Known rows, with every step that occurs:
mizine, sevep, gafi, bimudo: [-1.03  1.56 -0.04  1.00  0.94 -0.81  1.86  0.59 -0.08 -2.38 -0.04  0.82
  0.64 -1.96 -0.18 -1.01 -0.27  1.92 -0.89 -0.22  0.02 -1.16  1.29 -0.53
 -2.86]
mizine, sevep: [-0.57  0.42  0.41  1.02  0.13 -0.29  1.06 -0.03  0.23 -0.32  1.33 -0.22
  1.31 -0.67 -0.32  0.32  0.60  1.44  0.43 -0.16 -1.49  0.09 -0.45 -1.14
 -1.36]
gafi, zapomi, konuf: [-0.79 -0.14  2.10  2.04 -0.29  0.61  0.74 -0.97  0.88  0.77  1.24 -1.00
  1.22  0.67 -0.74 -0.16 -0.55  0.14 -1.40 -0.18 -1.87 -0.42  0.40  0.55
 -0.89]
konuf, zapomi, gafi, sevep: [-3.54 -1.07 -0.41  1.28  0.39  0.00  0.09  0.20 -2.18  2.24  1.50 -0.05
  0.19  2.27 -0.68 -2.74 -1.77 -1.72 -1.54 -1.31 -0.70 -1.13  0.30  0.57
  2.80]
dila, konuf, zapomi, gafi, sevep: [-3.06 -1.15  1.00  1.20 -0.25  0.48 -0.11 -0.69 -1.39  1.72  2.68 -0.56
  1.06  2.59 -1.43 -3.01 -1.85 -1.47 -1.77 -1.19 -1.51 -1.57  0.68 -0.11
  2.45]
dila, gafi, sevep: [-2.12 -0.91 -1.14  1.80  0.63  0.43 -0.27  0.95 -1.57  0.83  0.29 -0.54
 -0.34  0.25  0.78  0.46 -0.34 -1.00 -1.00 -1.12 -0.70  0.18 -0.26  0.73
  2.25]
zapomi, konuf: [-0.05 -0.43  0.78  0.91 -0.28  0.05  0.41 -0.63  1.06  1.25  1.53 -0.16
  1.14  0.77 -0.78 -0.51 -0.54 -0.42 -0.52  0.04 -0.30 -1.22  0.51  0.56
 -0.70]
zapomi, konuf, pites: [ 0.80 -0.03  0.89 -0.18 -0.45 -0.13  1.61 -0.34  2.35  0.75  0.04  0.67
  1.42  0.91 -0.09  0.99 -0.48 -0.82  0.66  0.42  0.35 -2.89  0.84 -0.06
 -0.06]
pites, mizine: [-0.38 -0.09  1.22  0.77 -1.29 -0.18  1.00 -0.10  0.47  0.13 -0.42 -0.23
  0.09  0.43  0.46  1.22  0.37  2.18 -0.19  0.85 -0.46  0.07  0.38 -0.51
  0.77]
bimudo, gafi: [-0.84 -1.42  0.77  0.45 -0.07  0.38  0.65 -0.19 -0.55  0.05 -0.21 -0.71
  0.70  1.59 -0.06  0.01 -0.26  0.98 -0.55 -0.71 -1.38 -0.47 -0.69 -0.24
 -0.61]
zapomi, gafi: [-1.40 -0.86  0.39  0.45 -0.22 -0.58  0.05 -0.50 -1.18  0.19 -0.35 -0.70
  0.19  0.78 -1.02 -1.01 -0.72  0.36 -1.50 -0.34 -0.60 -0.21  0.46 -0.05
  0.67]
pites, mizine, sevep, gafi, zapomi: [-1.96  1.69  2.85  3.46 -0.61 -0.95  1.92 -0.51  0.93 -2.31 -0.12 -1.03
  1.35 -1.96  0.36  2.20  0.28  3.41 -0.78  0.54 -2.79  0.53  1.23 -1.08
 -1.46]
pites, konuf: [-0.13 -0.13 -0.78 -0.80 -1.00 -0.63 -0.14  0.87 -0.89  1.39  0.04  0.74
 -0.68 -0.25  0.07 -1.20 -0.54  0.01 -0.21  0.13  0.52 -1.90  0.73  0.53
  1.36]
konuf, pites, mizine, sevep, gafi, zapomi: [-0.86  1.99  3.02  2.41 -0.66 -1.46  3.12 -0.16  2.25 -2.73 -1.44 -0.12
  1.46 -1.57  0.98  3.74  0.36  2.93  0.46  1.01 -2.10 -1.21  1.51 -1.79
 -0.97]
bimudo, gafi, dila: [-0.78 -2.55  1.45  1.16 -0.44  0.59  0.19 -1.42 -0.58  0.15 -0.53 -1.30
  0.76  2.49 -0.33  0.51 -0.73  1.69 -1.28 -1.11 -4.09 -0.29  0.79 -0.16
 -0.79]
dila, gafi, bimudo: [-1.98 -0.51 -0.86  1.53 -0.06  0.83  0.37  0.92 -2.31 -0.21  0.51 -0.30
 -0.71  0.12  0.47 -1.90 -0.31  1.53 -2.49 -0.70  0.33 -1.06  0.56  0.76
 -0.61]
konuf, dila, gafi: [-1.37 -0.88 -0.83  2.10  0.00 -0.12 -1.33  0.20 -2.18  1.83  3.23 -0.38
  0.67  0.03 -0.02 -1.20 -0.70  1.27 -2.50 -1.36 -0.16 -0.94  0.45  1.65
 -0.21]
zapomi, konuf, pites, mizine: [ 0.47 -0.18  2.10  0.64 -1.73 -0.36  2.44 -0.48  2.70  0.98 -0.28  0.43
  1.52  1.39  0.27  2.20 -0.08  1.34  0.53  1.28  0.00 -2.91  1.28 -0.60
  0.64]
zapomi, konuf, pites, mizine, sevep, gafi, bimudo: [-0.69  1.55  2.20  1.71 -0.75 -1.15  4.18  0.07  2.69 -1.43 -0.27  1.12
  2.10 -0.49  0.06  1.21 -0.38  3.22 -0.43  1.08 -0.07 -4.12  2.59 -1.15
 -2.29]
konuf, pites, mizine, sevep, gafi: [-0.07  1.67  1.63  1.19 -0.65 -1.73  2.75  0.09  2.50 -2.30 -1.13  0.68
  1.46 -1.59  0.87  3.27  0.39  2.53  1.25  1.18 -0.58 -2.07  1.63 -1.61
 -0.54]
sevep, gafi: [ 0.14  1.05 -0.10  0.54  0.72 -0.96 -0.23  0.09  0.57 -1.68 -0.81  0.38
 -0.05 -1.58  0.23  0.34 -0.66 -0.77 -0.26 -0.01  0.74 -0.62  1.36  0.57
 -0.44]
zapomi, gafi, sevep: [-2.31 -1.00 -0.03  0.34  0.65 -0.37  0.41  0.14 -1.44  0.76 -1.08 -0.41
  0.05  1.34 -0.92 -0.30 -0.99 -1.12 -1.08 -0.88 -0.86  0.28  0.06 -0.22
  2.62]
mizine, sevep, gafi: [-0.40  1.40  0.24  1.52  0.73 -1.35  0.79  0.08  0.82 -1.93  0.51  0.19
  1.22 -2.23 -0.16  0.48  0.01  0.75  0.32 -0.14 -0.87 -0.50  0.82 -0.44
 -1.94]
bimudo, gafi, dila, konuf, pites, mizine, sevep: [-0.59 -1.98  4.62  1.85 -2.38  0.26  2.88 -2.21  2.01 -1.14  0.26 -1.52
  3.33  2.78 -0.33  3.23  0.26  5.16 -0.10  0.18 -5.95 -2.34  1.56 -3.14
 -1.32]
bimudo, gafi, dila, konuf: [-0.45 -2.61  2.87  1.12 -0.92  1.01 -0.16 -2.31  0.12 -0.59  0.76 -1.79
  1.78  2.91 -1.18  0.13 -0.83  1.89 -1.61 -1.08 -4.66 -0.88  1.36 -0.80
 -1.13]
zapomi, konuf, pites, mizine, sevep: [-0.18  0.34  2.57  1.62 -1.59 -0.66  3.52 -0.55  2.98  0.68  1.14  0.20
  2.75  0.65 -0.11  2.47  0.51  2.88  1.03  1.15 -1.44 -2.86  0.84 -1.73
 -0.89]

Rows:
[ 1.41  0.17  1.59 -1.02 -0.68  0.02  0.83 -0.66  2.02 -1.07 -0.12  0.30
  1.15  0.71 -0.43  1.22 -0.01 -0.28  1.00  0.53 -0.06 -2.15  0.81 -1.27
  0.19]	dila, konuf, pites
[-0.16 -1.77  2.85  0.12 -1.22 -0.30  0.40 -2.43  0.74 -0.86 -0.81 -0.91
  1.37  2.34 -1.59  0.95 -1.15  0.88 -1.41 -0.15 -3.25 -2.17  2.82 -1.32
  0.71]	zapomi, gafi, dila, konuf, pites
[ 0.37 -1.09  2.19  0.74 -1.00  0.62 -0.76 -2.14  0.59 -0.66  0.82 -1.06
  1.01  1.17 -1.09  0.18 -0.49  0.96 -1.09 -0.35 -3.29 -0.41  2.04 -0.50
 -0.59]	gafi, dila, konuf
[-0.14  0.35  3.13  2.83 -1.28 -1.40  2.84 -1.77  3.49 -0.97 -0.08  0.09
  2.64  0.05  0.13  3.19 -0.43  2.92  0.15  0.85 -3.33 -3.15  3.64 -1.04
 -1.37]	zapomi, konuf, pites, mizine, sevep, gafi, dila
[-2.21 -0.78  1.46  3.94 -0.52  0.88  0.07 -0.65 -0.52  0.94  2.30 -1.81
  0.94  0.37  0.02 -0.19 -0.70  0.53 -2.93 -0.79 -2.25 -0.60  0.55  1.39
 -0.62]	dila, gafi, zapomi, konuf
[-2.23 -1.02 -1.48  1.95  0.86  0.24 -0.90  0.81 -2.45  2.36  2.47 -0.19
  0.45  0.62  0.04 -0.76 -1.03 -0.25 -2.07 -1.94 -0.43 -0.59  0.13  1.50
  1.72]	konuf, dila, gafi, sevep
[-2.69 -0.84  0.09  1.42 -0.60 -0.16 -0.32 -0.29 -1.86  1.59  2.06 -0.39
  0.32  1.59 -0.75 -3.26 -1.51 -0.21 -1.92 -0.76 -0.37 -1.50  0.61  0.70
  0.89]	konuf, zapomi, gafi
[-2.23 -1.10 -0.34  2.44 -0.02  0.61  0.06  0.14 -1.99  2.72  4.07 -0.04
  1.25  1.21 -1.02 -3.50 -1.53  1.97 -4.22 -1.52  0.37 -3.04  1.56  2.10
 -1.88]	zapomi, konuf, dila, gafi, bimudo
[-1.79 -1.84  2.56  2.79 -0.06  0.72  0.69 -1.31 -0.53  2.40  3.10 -1.46
  2.72  2.76 -1.41 -1.31 -1.62  1.97 -3.15 -1.67 -3.01 -1.50  0.07  1.02
 -2.22]	bimudo, gafi, zapomi, konuf, dila
[-2.29 -0.76 -0.30  2.68 -0.95 -0.24 -1.31  0.76 -3.16  2.63  2.90 -0.68
  0.07 -0.21  0.16 -2.05 -1.35  1.77 -3.79 -1.39 -1.09 -1.94  1.21  2.11
  0.94]	pites, konuf, dila, gafi, zapomi
[ 0.97  0.13  2.86 -0.21 -1.99 -0.16  1.80 -0.74  2.42 -0.86 -0.38 -0.01
  1.13  1.02  0.04  2.48  0.28  1.89  0.76  1.34 -0.54 -2.13  1.22 -1.80
  0.92]	dila, konuf, pites, mizine
[-0.21 -0.63  0.52  1.04  0.03 -0.16 -0.26 -0.81  0.24  3.04  3.57  0.22
  1.96  1.09 -1.42 -1.66 -1.26  0.51 -1.70 -0.81  0.01 -2.06  0.85  1.30
 -1.26]	zapomi, konuf, dila
[-1.14 -0.37  1.76  2.29  0.00  0.30  0.03 -1.13 -0.01  2.45  3.26 -0.69
  2.10  1.09 -1.35 -1.30 -1.36  1.05 -2.52 -0.88 -1.67 -1.06  0.79  1.25
 -1.52]	gafi, zapomi, konuf, dila
[-0.80 -0.05  1.00  0.88 -0.81  0.79 -0.66 -0.71  0.06  0.90  3.71 -0.29
  1.03  1.22 -0.57 -2.67 -0.94 -0.32 -0.80 -0.49 -0.68 -1.86  0.66  0.17
 -0.23]	dila, konuf, zapomi
[-1.53 -1.09 -1.71  1.33 -0.96 -0.73 -1.65  1.20 -3.02  3.28  3.17  0.20
 -0.03 -0.20  0.05 -2.38 -1.32  1.26 -2.81 -1.26  0.48 -2.83  1.33  2.16
  1.20]	pites, konuf, dila, gafi
[-0.52  1.89  4.51  2.59 -1.14 -0.98  2.77 -1.13  2.95 -3.36 -0.12 -0.71
  2.40 -1.21  0.10  3.45  0.21  3.16  0.17  1.09 -2.72 -1.65  1.95 -2.34
 -1.28]	dila, konuf, pites, mizine, sevep, gafi, zapomi
[ 0.87  0.11  3.46  0.91 -1.73 -0.81  0.99 -2.02  2.87 -2.54 -1.59 -0.14
  1.24  0.31  0.17  3.25 -0.68  1.93 -0.20  1.03 -2.30 -2.49  4.12 -1.01
  0.22]	sevep, gafi, dila, konuf, pites, mizine
[-2.99 -0.78  1.35  0.82 -0.99  0.74  0.34 -0.57 -1.98  0.63  2.75 -0.33
  0.70  2.38 -1.69 -5.29 -1.89  1.11 -3.47 -0.75 -0.41 -2.82  1.61  0.02
 -0.56]	dila, konuf, zapomi, gafi, bimudo
[-1.75 -1.25  2.06  1.72 -0.01  0.77  0.80 -0.59 -0.75 -0.48 -0.42 -1.58
  0.69  1.71 -0.11  0.32 -0.33  1.47 -1.52 -0.86 -2.98  0.44 -0.69 -0.32
 -0.90]	bimudo, gafi, zapomi
[-1.13  0.39  1.57  1.79 -1.14 -0.46  1.96 -0.13  0.67 -0.25  0.97 -0.54
  1.45 -0.37  0.17  1.37  1.00  3.61  0.30  0.70 -1.87  0.05  0.03 -1.65
 -0.72]	pites, mizine, sevep
[-0.72  1.28  1.21  1.81  0.70 -0.47  0.04 -0.29  0.26 -2.19 -1.14 -0.53
 -0.10 -1.48  0.34  0.74 -0.70 -0.25 -1.07 -0.09 -0.93  0.32  1.26  0.60
 -0.73]	sevep, gafi, zapomi
[ 1.57  0.12  2.20  0.16 -0.36 -0.86  0.12 -1.86  2.39 -2.66 -1.32  0.17
  1.08  0.01 -0.27  2.16 -1.03 -0.29  0.00  0.21 -2.01 -2.66  3.70 -0.53
 -0.50]	sevep, gafi, dila, konuf, pites
[-1.70 -1.60  2.69  2.54 -0.40  1.00  1.30 -1.24  0.20  0.72  0.94 -1.68
  1.96  2.33 -0.82 -0.14 -0.87  1.16 -2.08 -0.87 -3.20 -0.87 -0.25  0.20
 -1.61]	bimudo, gafi, zapomi, konuf
[-2.18 -0.37  0.78  3.20 -0.18  0.80 -0.42  0.03 -1.61 -0.30  0.82 -1.65
 -0.24 -0.33  0.62  0.34 -0.06  0.85 -2.27 -0.82 -1.94  0.65  0.11  0.79
  0.05]	dila, gafi, zapomi
[-0.12 -0.39 -1.14 -0.61 -0.72 -0.99 -0.96  0.74 -1.70  3.04  2.12  1.09
  0.21  0.05 -0.53 -2.39 -1.27  0.66 -1.46 -0.66  0.80 -2.54  1.17  1.30
  0.83]	pites, konuf, dila
[-0.03  1.34  2.43  2.10 -0.91 -1.68  3.29 -0.43  3.58 -0.94  0.26  0.63
  2.59 -1.03  0.22  2.85 -0.08  2.11  0.75  1.18 -0.60 -3.46  2.12 -1.09
 -1.22]	zapomi, konuf, pites, mizine, sevep, gafi
[-1.04  0.64  3.89  2.98 -1.59 -0.14  3.73 -0.94  2.80  0.19  0.90 -0.68
  2.78  0.72  0.01  2.91  0.40  3.39  0.04  1.00 -3.06 -1.89  0.76 -1.70
 -1.15]	gafi, zapomi, konuf, pites, mizine, sevep
[-1.91 -0.85  4.56  3.32 -1.67  0.19  4.34 -1.11  2.22  0.12  0.71 -1.42
  3.59  2.33 -0.10  2.91  0.14  4.37 -0.47  0.28 -4.47 -2.34  0.09 -2.09
 -1.81]	bimudo, gafi, zapomi, konuf, pites, mizine, sevep
[-2.44 -0.09  3.24  4.88 -1.84  0.13  3.13 -0.56  1.40  0.25  1.94 -1.50
  2.58  0.30  0.55  2.73  0.40  3.77 -1.33  0.38 -3.30 -2.09  0.90 -1.04
 -0.76]	dila, gafi, zapomi, konuf, pites, mizine, sevep
[-1.55  1.14  2.12  3.85  0.76 -1.07  0.85 -1.13  0.76  0.47  3.84 -0.44
  3.22 -1.22 -1.45 -0.59 -1.26  1.77 -2.33 -1.09 -2.33 -1.52  1.64  0.82
 -3.40]	mizine, sevep, gafi, zapomi, konuf, dila
[-0.59  0.42  0.97  2.19  0.39 -1.07  0.37 -1.19  0.77 -2.00  0.19 -0.39
  1.31 -1.46 -0.30  1.13 -0.35  1.58 -0.50 -0.44 -3.52 -0.35  2.44 -0.31
 -2.00]	mizine, sevep, gafi, dila
[-1.97  1.11  3.38  4.53 -0.66 -1.14  1.80 -1.24  1.26  0.65  3.49 -0.77
  3.36 -0.90 -1.04  0.50 -0.99  3.92 -2.45 -0.31 -2.70 -1.41  2.08  0.24
 -2.72]	pites, mizine, sevep, gafi, zapomi, konuf, dila
[-3.22 -0.76 -0.91  0.25 -1.38 -0.27  0.38  1.15 -3.55  2.53  1.57  0.84
 -0.82  1.89 -0.78 -6.21 -2.29  0.86 -3.48 -0.64  0.93 -4.11  1.89  1.21
  1.27]	pites, konuf, zapomi, gafi, bimudo
[-1.52  1.52  1.36  1.75 -0.32 -1.01  2.59  0.53  0.32 -2.18 -0.41  0.54
  0.85 -1.50  0.18  0.00  0.14  4.00 -0.99  0.63 -0.55 -1.23  1.75 -1.08
 -2.16]	pites, mizine, sevep, gafi, bimudo
[-0.68 -1.76  4.22  0.97 -2.58 -0.55  1.22 -2.45  1.09 -0.71 -1.17 -1.18
  1.50  2.68 -1.23  2.00 -0.77  3.05 -1.57  0.64 -3.61 -2.16  3.29 -1.82
  1.32]	zapomi, gafi, dila, konuf, pites, mizine
[-1.87 -0.83 -1.84  0.82 -0.80 -0.09 -0.57  1.67 -3.79  2.96  2.57  0.75
 -0.54  0.17 -0.12 -4.12 -1.66  2.37 -4.00 -1.28  1.08 -3.45  1.68  2.02
  0.27]	pites, konuf, dila, gafi, bimudo
[-0.90  0.66  1.64  2.83  0.65 -0.72 -0.20 -1.10  0.55  0.96  2.36 -0.24
  1.87 -0.57 -1.13 -0.94 -1.91  0.31 -2.85 -0.96 -0.90 -1.65  2.04  1.89
 -2.01]	sevep, gafi, zapomi, konuf, dila
[-1.61 -2.54  2.44  2.12 -1.33  1.41 -0.33 -2.21 -0.59  0.88  3.20 -1.55
  1.85  3.81 -0.82 -2.31 -1.59  1.37 -2.01 -1.41 -4.60 -2.09  1.60  0.03
 -1.11]	bimudo, gafi, dila, konuf, zapomi
